Each row was made from one path, in order. Every step used is in the known rows, and no mark comes twice. Write each row's path.
In the rows, 128 means zero.
Known rows
Z/P/E/G/R: [169 145 123 122 120  99  99 151 147 151 122 140  76 123 132 140 138 105
 183 145 121 107 189 121 154 143 138 123 108 149 140]
H/R: [117 122 157  81 112 124 122 127  79 129 169 126 178 126  73 134 109  99
  98 126 142 164 135 100 167 128 163 122 124 129 121]
G/X/S/Z/P: [126 151 105 174 151 113 166 137 199 119 152 112 136 129 121  90 120 131
 122 134 104 140 128 164  91 130 108  96 160 112 120]
E/P: [103 130 115 129 125 146 146 128 129 128  98 129 141 143 133 130 114 149
 134 126 158  89 138 127 128 122 139 135 138 121 130]
K/P/E/G/R: [149 154 137  61 119  87  82 139 116 142 113 148  67 136 114 147 143 113
 189 144 121  94 182 115 163 144 160 129 109 157 115]
S/X/G/E/P/K: [116 104 124 143 137 206 140 135  87 127 135  90 182 151 134 150 166 149
  43  96 143  92 132 135 106 136 133 147 129  99 143]
P/E/G/J: [162 110  92 168 136 131  87 106 102 123 100 155 113 109 123 154 117 131
 126 156 158 168 106 108 154 132  67 123 108 162 139]
J/G/E/P/K: [ 67 120 131 107 106 164 144 123 105 143 101 107 162 135 149 136 137 146
  76  84 134  76 110 127 113 135 125 138 156 132 163]
J/G/X/S: [ 81 112 118 106 129  82 152 121 154 132 114 110 163 100 157  85 103 129
 143 117 133 151  92 125 119 156  97 138 134 138 128]
S/Z/P/E: [148 163 137 146 158 115 139 128 160 107 147 129  67 136 115 143 133 131
 147 166 103 114 111 149 123 135 124 107 156 101 155]
G/E/P/K: [ 99 117 138 124 104 192 143 139 112 125  99  97 158 143 136 143 132 148
  52  88 146  87 137 136 116 127 125 137 146 119 157]
J/G/R/H: [ 75 116 134   7 125   4 104 135  98 129 158 128 150 116 175 129 139 126
 169 113 114 116 135 124 150  70 155 147 122 138 123]
J/G: [ 77 127 134  69 125  95 131 108  87 134 126 147 158 110 144 133 126 117
 154 113 131 124  99 108 130 143 128 140 137 134 139]
Z/P/K: [140 145 142 145  95 133 150 138 108 111 142 141 143 139 134 123 142 114
  74 121 143 119 150 134 118 145 117 135 136 104 160]
M/X/G: [136  86 162 139  98 207 152 116 107 143 157 115 124 137 131 141 140 107
 121 134 139 143 128 109 118 105 185 130 106  90 109]
K/P/E/G: [148 154 138 119 116 122  83 114  94 145  90 162  67 139  99 141 129 125
 152 150 122 111 136 111 157 162 134 135 109 152 120]
J/G/E/P: [ 62 119 116 108 141 152 145 116 144 148 103 109 148 126 143 141 119 152
 137  85 127  73  87 132 117 118 150 144 151 142 138]
P/K: [126 118 156  93  96 148 132 131  60 105 126 134 164 127 134 137 139 111
  64 113 150 137 148 115 129 145 108 135 129 116 147]
G/J: [135 111  96 128 132 131 128 117 109  92 131 156 162 123 126 138 121 129
 108 128 170 170 100 116 139 110  98 133 131 127 114]
M/X: [118 123 167  86 105 185 142 126 125 126 151 121 110 132 126 143 135 115
 123 133 149 153 135 107 132 114 177 148 126 136 113]
Z/P: [144 146 128 152 130 118 151 133 146 119 146 141 131 136 128 118 126 117
 128 128 137 126 130 133 127 129 151 143 132 106 123]
M/X/S/Z: [112 131 174 102 131 187 159 122 131 126 153 112 128 115 112 105 140 134
 116 130 100 176 121 143  96 107 112 105 148 125 117]
M/X/S/Z/P: [126 153 158 163 134 163 179 125 178 126 161 129 114 138 117  83 141 132
 119 141 102 154 126 160  91 111 131 110 151 109 117]
E/G/X: [136 120 105 143 120 130  95 143 148 140 124 120 146 114 136 154  99 117
 132 118 139 137 152 109 127 148 136 118 103 172 117]
S/X: [121 132 135  80 179 131 107 116  75 108 167 134 178 128 119 154 147 124
 121 123 146 154 119 105 131 143 127 174 118 135 118]
Z/P/E: [154 145 128 147 137 110 137 130 153 112 124 138  62 129 124 131 122 118
 148 158 136 116 111 137 148 147 133 145 142 109 152]
J/G/X/S/Z/P: [ 99 153 109 154 156  86 168 125 202 129 150 117 142 114 141  89 119 130
 153 133  92 127 108 160  87 138 103 102 164 121 135]
M/X/G/R: [142  86 155  76 100 175 146 140 133 134 167 105 113 143 141 142 160  99
 164 134 141 129 179 112 133 105 198 132 114 105  99]
K/P: [114 159 145  65 119 109 129 112 102 114 125 158 130 155  98 122 134 120
 130 121 128 110 124 122 139 134 175 148 134 117  97]

Write each row's path
[160 107  93 167 122 139  97 115  92 131 110 159 164 112 127 150 119 129
 113 129 160 172 126 108 141 119  87 119 108 162 112]  E/G/J
[181 132  81 215 134 122 101 112 142 124 107 161  95 118 122 140 116 135
 133 161 153 156 113 126 152 136  79 122 111 152 139]  Z/P/E/G/J
[161  80  95 173 124 155 143 112 100 104 142 144 171 133 128 138 132 126
 102 134 167 163 102 121 129 108 109 123 117  90 105]  X/G/J
[100 116 119 125 135 183 141 131 143 134 104 106 146 139 131 141 115 152
 109  83 132  78 112 134 116 111 151 144 146 132 122]  G/E/P
[167 152 143 203 143 131 123 125 135 154 108 143  87 117 116 111 126 138
 143 160  89 143 125 147 122 150  75  93 127 137 146]  X/S/Z/P/E/G
[132 144 142  53 108  26  62 144  98 135 126 144  79 142 137 138 144 130
 169 137 106 102 163 125 170  86 167 144  95 148 112]  K/P/E/G/R/H
[134 105 116 160 118 124 121 136 139 144  99 114 160 111 140  91  96 125
 119 116 135 165 135 123 124 153  87 127 104 154 116]  E/G/X/S
[ 85 115 136  67 139 133 131 112 107 136 135 119 163 109 140 149 124 123
 130  74 111 115  62 113 114 121 145 147 147 145 121]  J/G/E
[142 152 108 121 124  96  88 132 160 130 105 120  75 137 109 142 110 119
 150 150 130 112 136 107 152 166 155 128 113 164 126]  K/P/E/G/X
[114 105 120 127 124 116 144 137 158 114 116 108 160 114 143  84 101 126
 119 117 145 160 118 130 124 140  99 142 123 128 119]  G/X/S
[168 146 129 192 123 124  99 122 128 145 110 145  77 124 121 136 123 122
 147 155 125 124 139 122 148 151 115 126 108 144 151]  Z/P/E/G
[131 163 150  72 131 102 116 116 113 103 106 149  64 151  99 130 140 133
 151 156 130 109 104 117 163 157 156 152 137 113 127]  K/P/E
[146 152 143 160 154 120 157 129 157 113 126 128  76 128 123  99 132 137
 138 163 100 138 103 159 117 138  90 105 154  98 153]  X/S/Z/P/E
[116  95 111 153 167 204 139 118 120 139 141  96 168 150 125 155 143 153
 105  93 136  89 104 134 108 112 159 150 127  98 116]  S/X/G/E/P
[158 160  98 180 140 114 102 144 199 135 134 110  79 123 114 152 110 126
 155 157 105 118 139 139 121 151 123  89 128 158 145]  S/Z/P/E/G/X
[140 149 144 167 146 122 168 130 151 122 150 136 141 125 123  85 133 132
 118 133  97 145 123 167  93 120 101  99 151  96 123]  X/S/Z/P
[134 134 124 149 148 131 114 136 156 129 113 108 117 109 120 120 111 139
 138 148  99 165 128 144 112 145  68  86 133 152 141]  P/E/G/X/S/Z
[116  90 119 166 124 207 157 127 135 141 113  99 156 140 132 145 126 149
 105  89 134  78 113 134 108 101 163 131 137  90 119]  X/G/E/P
[134 110 134  71 108  48  71 147  82 143 145 134 147 116 154 138 141 125
 141 112 117 127 178 122 150  76 145 126  92 154 108]  E/G/R/H
[144 152 104 207 144 121 140 136 189 145 138 121 142 120 121  97 113 132
 123 130  94 140 139 156  88 140  95  85 133 135 122]  E/G/X/S/Z/P
[156 131 110 208 124 106 130 138 187 141  94 119  94 111 135  87 103 131
 140 149 128 147 131 139 135 166  88 123 104 148 142]  Z/P/E/G/X/S
[131  88 140  71 111  62 114 144  88 120 172 117 153 135 164 134 151 116
 138 116 121 115 160 130 145  53 174 133 106  92 103]  X/G/R/H
